Each row was made from one small tree. The marks that hang from a mark follow it in brackets, in alphabetical order. Every link used is in the known rows. Write each row's tree.
In the rows, 128 means zero.
Known rows:
Q(P(F H J)): [129 118 124 132 140 130 124 144 133 129 123 123 117 122 132 171 113 128
 149 120 103 114 119 121 132 128 125 129 124 144 129 122  92]
Y(P(F J V)): [123 135 141  94 134 131 136 157 134 140 118 126 108 131 136 152 123 129
 135 143  99 149 117 144 126 141 121 138 116 129 136 120 120]
Y(P(F)): [124 133 135 109 120 147 120 141 130 129 117 126 110 131 121 152 140 135
 135 134 105 134 118 137 124 134 121 125 113 146 131 110 112]
A(P(G K Y)): [125 118 155 143 124 123 106 142 128 150 122 132 117 125 113 145 126 152
 137 133 112  98 132 156 153 132 108 116 121 128 130  69 110]
E(P(J Q)): [129 124 130 115 109 117 124 152 134 132 124 126 109 135 115 145 120 123
 132 125 139 152 129 119 117 138 116 125 125 130 119 132 106]
D(P(K)): [127 120 124 130 115 132 111 136 128 134 117 134 121 125 116 116 134 141
 140 125 107 118 121 130 146 133 112 110 116 144 123 131 121]
N(P(H K Y)): [129 116 165 153 104 139 137 130 133 133 121 137 120 119 136 183 115 131
 131 123 117 136 149 139 136 139 108 125 123 134 122  85  87]
Y(P(E F G)): [124 139 139 112 128 139 133 149 129 144 116 124 109 126 135 170 146 142
 145 145 115 105 109 140 138 131 118 136 111 139 141  80 107]
N(P(V)): [129 142 158 134 120 123 146 146 126 128 119 134 117 122 136 136 126 127
 123 129 108 145 140 167 112 136 115 127 116 128 122 114 133]
J(P): [126 126 137 110 124 129 119 125 132 117 120 134 110 136 123 152 140 137
 119 124 129 132 114 133 121 125 120 101 121 134 120 145 118]
J(P(E F G K)): [120 130 136 120 126 126 137 131 127 148 115 139 105 125 141 185 126 151
 132 135 149 107 104 155 146 131 124 117 121 133 135  84  98]
N(P): [131 132 151 140 121 130 126 136 129 124 119 132 118 124 127 150 135 129
 124 125 114 134 136 143 112 132 116 120 117 137 117 119 124]
M(F): [129 129 123 120 132 121 106 130 123 125 128 128 124 132 107 140 126 130
 131 128 119 139 118 113 117 129 116 116 116 138 127 123 121]
F(P): [132 140 125 134 120 142 112 138 128 124 123 131 113 130 125 124 136 142
 123 121 120 139 122 112 111 132 114 126 121 144 117 136 128]
K(P(D F J)): [115 144 131 115 144 137 112 145 134 146 128 132 112 131 146 158 120 131
 126 133 112 118 112 138 133 126 118 131 139 145 134  93  93]
V(P(J Q)): [124 112 121 133 137 125 128 147 126 126 128 120 110 129 118 134 123 124
 131 126 131 130 118 147 124 135 111 132 125 135 122 155 116]
M(F(P(N Q V))): [129 160 137 123 100 122 124 147 109 124 133 135 111 131 119 103 106 135
 127 127 128 152 130 167 118 142 111 144 122 130 124 104 116]
Y(P(E K N Q)): [126 127 149 115  82 129 136 140 121 131 115 128 107 119 131 155 121 137
 160 140 123 130 124 161 149 141 112 138 113 127 129  79  84]
J(P(F H V Y)): [117 140 147 111 124 138 156 139 131 127 124 143 106 138 147 169 115 131
 116 129 123 137 129 164 131 131 122 123 133 129 136 117  96]
E(P(G J N Y)): [126 122 166 126 113 109 155 146 138 151 125 127 108 144 106 145 129 133
 135 135 159 122 130 134 133 138 110 137 121 114 125  66 107]
M(F(P(Q V Y))): [130 159 137 127 107 128 133 152 119 127 135 136 115 139 129 117 105 143
 119 125 113 159 135 152 121 142 107 142 128 128 128 129 114]
J(P(E K)): [126 122 134 113 121 126 124 122 131 131 115 137 110 126 141 178 129 145
 135 129 137 131 107 126 136 130 119 107 121 128 127 126 107]
A(P(G J)): [128 120 138 119 155 115  83 153 131 145 124 123 116 125 115 145 134 138
 137 138 108  97 118 128 135 126 114 118 121 128 127 107 126]
P(J Y): [128 116 138 123 140 118 147 144 144 137 124 130 117 142 131 156 121 133
 133 134 117 140 128 108 126 131 115 129 130 119 124 150 115]
K(P): [123 140 127 130 124 129 112 131 133 125 126 125 122 132 128 133 143 132
 128 128 112 122 121 135 129 122 112 113 129 144 121 128 119]
P(E F J V): [121 143 118 104 160 114 160 161 131 150 118 133 109 127 164 160 107 128
 143 145 120 139 112 133 118 134 128 149 130 121 141 135 127]
D(P(G J K V)): [127 122 139 122 128 110 134 158 130 153 120 131 119 123 124 118 122 140
 141 139 109 111 118 150 159 139 108 126 115 124 130 109 125]
M(F(P(J))): [135 137 121 116 140 129  89 138 128 133 132 127 118 134 120 142 120 139
 124 125 121 151 111  86 113 136 111 130 122 136 123 145 126]
D(P(E H J N)): [127 125 123 108 140 130 119 146 131 135 121 128 116 125 142 144 131 123
 160 138 117 102 114 103 143 127 114 137 126 129 130 132 106]
J(P(D F Q)): [115 142 139 108 110 141 128 141 120 124 124 146  99 133 137 158 114 136
 117 123 129 126 118 180 130 129 126 118 132 143 131  98  77]
J(P(N)): [124 128 148 111 113 124 129 122 126 118 120 136 106 136 117 140 137 134
 125 127 143 127 116 154 124 127 121 109 119 127 118 117 114]
F(P(D N V Y)): [122 157 168 131 105 141 159 150 120 137 128 144 104 134 139 110 112 144
 123 128 122 135 136 169 124 139 108 152 127 124 130  61 105]
F(P(E K Y)): [131 137 135 142 115 141 137 137 132 143 120 137 112 128 150 155 121 157
 135 126 126 140 124 110 132 138 108 138 127 130 128 120 111]
V(P(F J N)): [117 118 127 131 150 129 137 138 122 140 125 124 104 131 115 132 124 125
 133 131 151 119 110 158 119 136 121 142 123 136 129 114 123]
E(P(N V Y)): [122 141 164 125  99 118 171 145 128 137 123 135 107 142 114 116 123 130
 129 129 145 148 141 163 119 140 112 136 120 116 128  76 121]
J(P(D E G)): [122 134 152 108 130 132 130 137 127 136 122 138 105 127 140 177 139 144
 128 134 135  97 104 143 140 121 115 115 121 129 136  73  92]
Y(P): [130 124 142 110 113 140 114 137 133 122 118 122 114 130 115 147 148 133
 137 132 101 135 120 122 127 132 112 117 108 139 125 119 117]
A(P(D V)): [120 141 149 114 139 132  97 156 118 136 124 137 111 120 129 122 121 135
 131 131  90 115 127 165 126 127 114 121 123 133 136  74 120]

Which tree is each row?
[118 116 134 143 113 142 146 133 131 140 121 140 116 126 134 179 104 133
 138 127 126 130 136 136 142 136 119 129 130 141 134  81  76]
P(F H K Y)
[128 161 133 111 133 138 113 148 115 138 131 138 113 125 144 138 114 143
 127 129 114 142 112 121 116 134 109 142 122 134 140  88 116]
M(F(P(D E V)))
[117 126 128 131 115 132 145 142 120 139 119 138 115 114 137 159  98 124
 138 131 120 139 131 158 135 139 122 131 122 141 135  74  93]
P(F H K V)
[123 136 154 111 121 125 156 126 132 128 120 139 105 142 143 162 133 143
 134 134 144 122 118 147 132 126 118 124 128 113 129 120 107]
J(P(E N Y))
[129 146 142 128 105 123 117 133 111 137 128 137 115 125 116 116 105 142
 130 127 133 153 122 148 126 146 109 137 115 130 126  80 120]
M(F(P(K N V)))
[126 139 125 118 127 128 129 141 124 132 118 133 115 129 131 111 142 136
 152 135 119 101 115 135 137 126 116 130 119 132 128 127 127]
D(P(E N))
[133 130 154 131 145 115 138 150 136 147 119 127 116 120 147 182 133 133
 138 141 125 112 122 126 127 131 113 137 119 121 126 106 119]
N(P(E G J))
[123 142 145 126 121 122 123 152 121 134 123 135 107 131 139 134 118 140
 151 137 116 106 136 172 137 128 115 139 134 118 132 105 104]
A(P(E N Q Y))
[126 126 129 106 131 138 117 126 131 118 120 133 111 127 147 189 137 130
 134 128 129 121 111 108 127 121 119 111 126 134 129 135  98]
J(P(E H))
[118 159 161 132 107 135 155 162 114 134 124 147 105 119 149 142  99 126
 120 129 109 137 145 215 120 140 121 145 128 138 132  67  91]
N(P(D F Q V))
[131 136 135 133 106 130 100 124 115 134 128 134 116 126 108 128 114 144
 132 123 139 144 118 126 126 142 110 130 115 138 122  86 113]
M(F(P(K N)))
[116 143 143 137  98 124 174 147 122 131 125 141 105 141 128 127 104 132
 137 133 137 127 143 197 132 136 125 147 135 128 127  95  87]
P(F N Q Y)
[130 151 126 116 134 144  95 138 118 136 131 135 114 126 137 150 122 145
 130 126 118 133 108  98 117 131 110 136 122 142 135  95 108]
M(F(P(D E)))
[122 152 163 140 125 130 172 151 129 139 120 142 112 132 147 146 114 134
 118 131 112 145 146 187 116 140 120 141 127 127 131 104 122]
N(P(F V Y))
[126 132 131 113 121 104 153 164 129 129 125 130 113 129 138 130 103 121
 136 136 111 151 132 158 126 136 118 137 128 118 124 148 113]
P(J Q V)
[119 129 155 126 118 132 142 143 117 140 125 134 111 114 137 172 125 125
 155 140 139  77 120 143 146 121 111 143 120 132 140   4  66]
P(D E G H N)
[116 159 157 133  93 115 169 149 125 128 131 134 113 140 140 108 114 131
 132 135 118 130 145 211 143 132 109 141 139 120 126 100  99]
K(P(N Q V Y))
[122 130 151 126 137 133  85 150 120 142 125 132 112 120 113 138 135 142
 133 132 104  83 122 154 139 122 111 116 119 140 134  48 106]
A(P(D G))
[121 151 117 125 124 138 151 159 128 137 121 141 111 139 152 127 122 143
 143 134 107 112 127 159 144 131 120 141 137 136 137 152 103]
D(P(E F Q Y))
[122 135 150 115 100 121 144 149 122 118 127 134 109 127 132 156 121 127
 123 131 129 118 130 183 144 129 114 117 124 127 126  99  86]
J(P(G H Q V))
[119 127 119 139  98 126 139 143 120 135 119 139 111 123 127 145 100 135
 138 127 130 138 131 173 136 139 126 128 127 144 125 101  87]
P(F K Q)
[122 137 150 143 122 141 152 145 127 135 124 137 111 131 132 148 114 147
 138 116  99 108 127 165 137 127 121 132 125 142 137  75  85]
Q(P(D F Y))
[127 148 157 150  87 128 156 151 122 132 130 135 106 138 122 114 122 149
 129 129 140 115 139 178 138 137 107 148 128 127 118  81  96]
F(P(G N Q Y))
[121 128 115 131 130 129 139 136 125 148 113 137 112 119 146 169 113 140
 147 134 133 127 114 133 132 134 126 131 123 139 136  99 105]
P(E F K)
[123 111 121 144 136 134 130 129 122 138 119 125 113 118 127 151 131 138
 141 127 139 120 108 133 131 134 109 126 116 139 132 115 121]
V(P(E K))
[119 147 130 118 148 128 105 155 119 139 121 135 110 125 130 121 120 135
 130 133  99 121 126 173 119 131 125 125 125 137 135 107 136]
A(P(F V))
[120 137 155 122  81 130 134 146 117 129 126 137 101 130 107 126 117 124
 134 122 149 131 135 166 124 136 115 132 122 135 124  45  82]
E(P(D N Q))
[127 127 144 119 140 100 154 160 132 145 124 126 117 128 127 137 121 129
 134 143 120 123 122 146 132 132 114 133 117 116 129 104 127]
P(G J V)
[116 151 149 139 106 114 192 169 123 142 127 139 109 137 136 127 104 137
 127 139 123 120 144 216 141 137 120 148 131 123 137  81  96]
P(F G Q V Y)
[124 131 136 140 123 137 137 140 121 146 116 137 111 111 146 169 107 149
 156 120 109 104 112 153 146 131 123 131 119 145 142  57  81]
Q(P(D E F K))
[120 127 153 146 103 133 140 133 114 140 119 139 108 115 119 141 102 144
 151 117 121 103 120 186 147 135 123 131 116 144 133  27  77]
Q(P(D F K N))
[124 126 142 131 120 122 145 139 122 135 123 127 116 119 132 165 132 125
 157 141 144  86 122 135 141 123 114 139 118 129 132  51  89]
P(E G H N)
[121 145 141 111 133 127 154 154 122 138 121 139 111 120 155 146 117 131
 141 138 110 125 120 146 124 127 116 138 122 125 142  78 108]
P(D E V)
[133 131 141 142 128 125 156 141 135 129 120 127 119 130 141 153 129 148
 152 122 102 111 124 131 136 124 116 128 122 127 132 130 110]
Q(P(E Y))
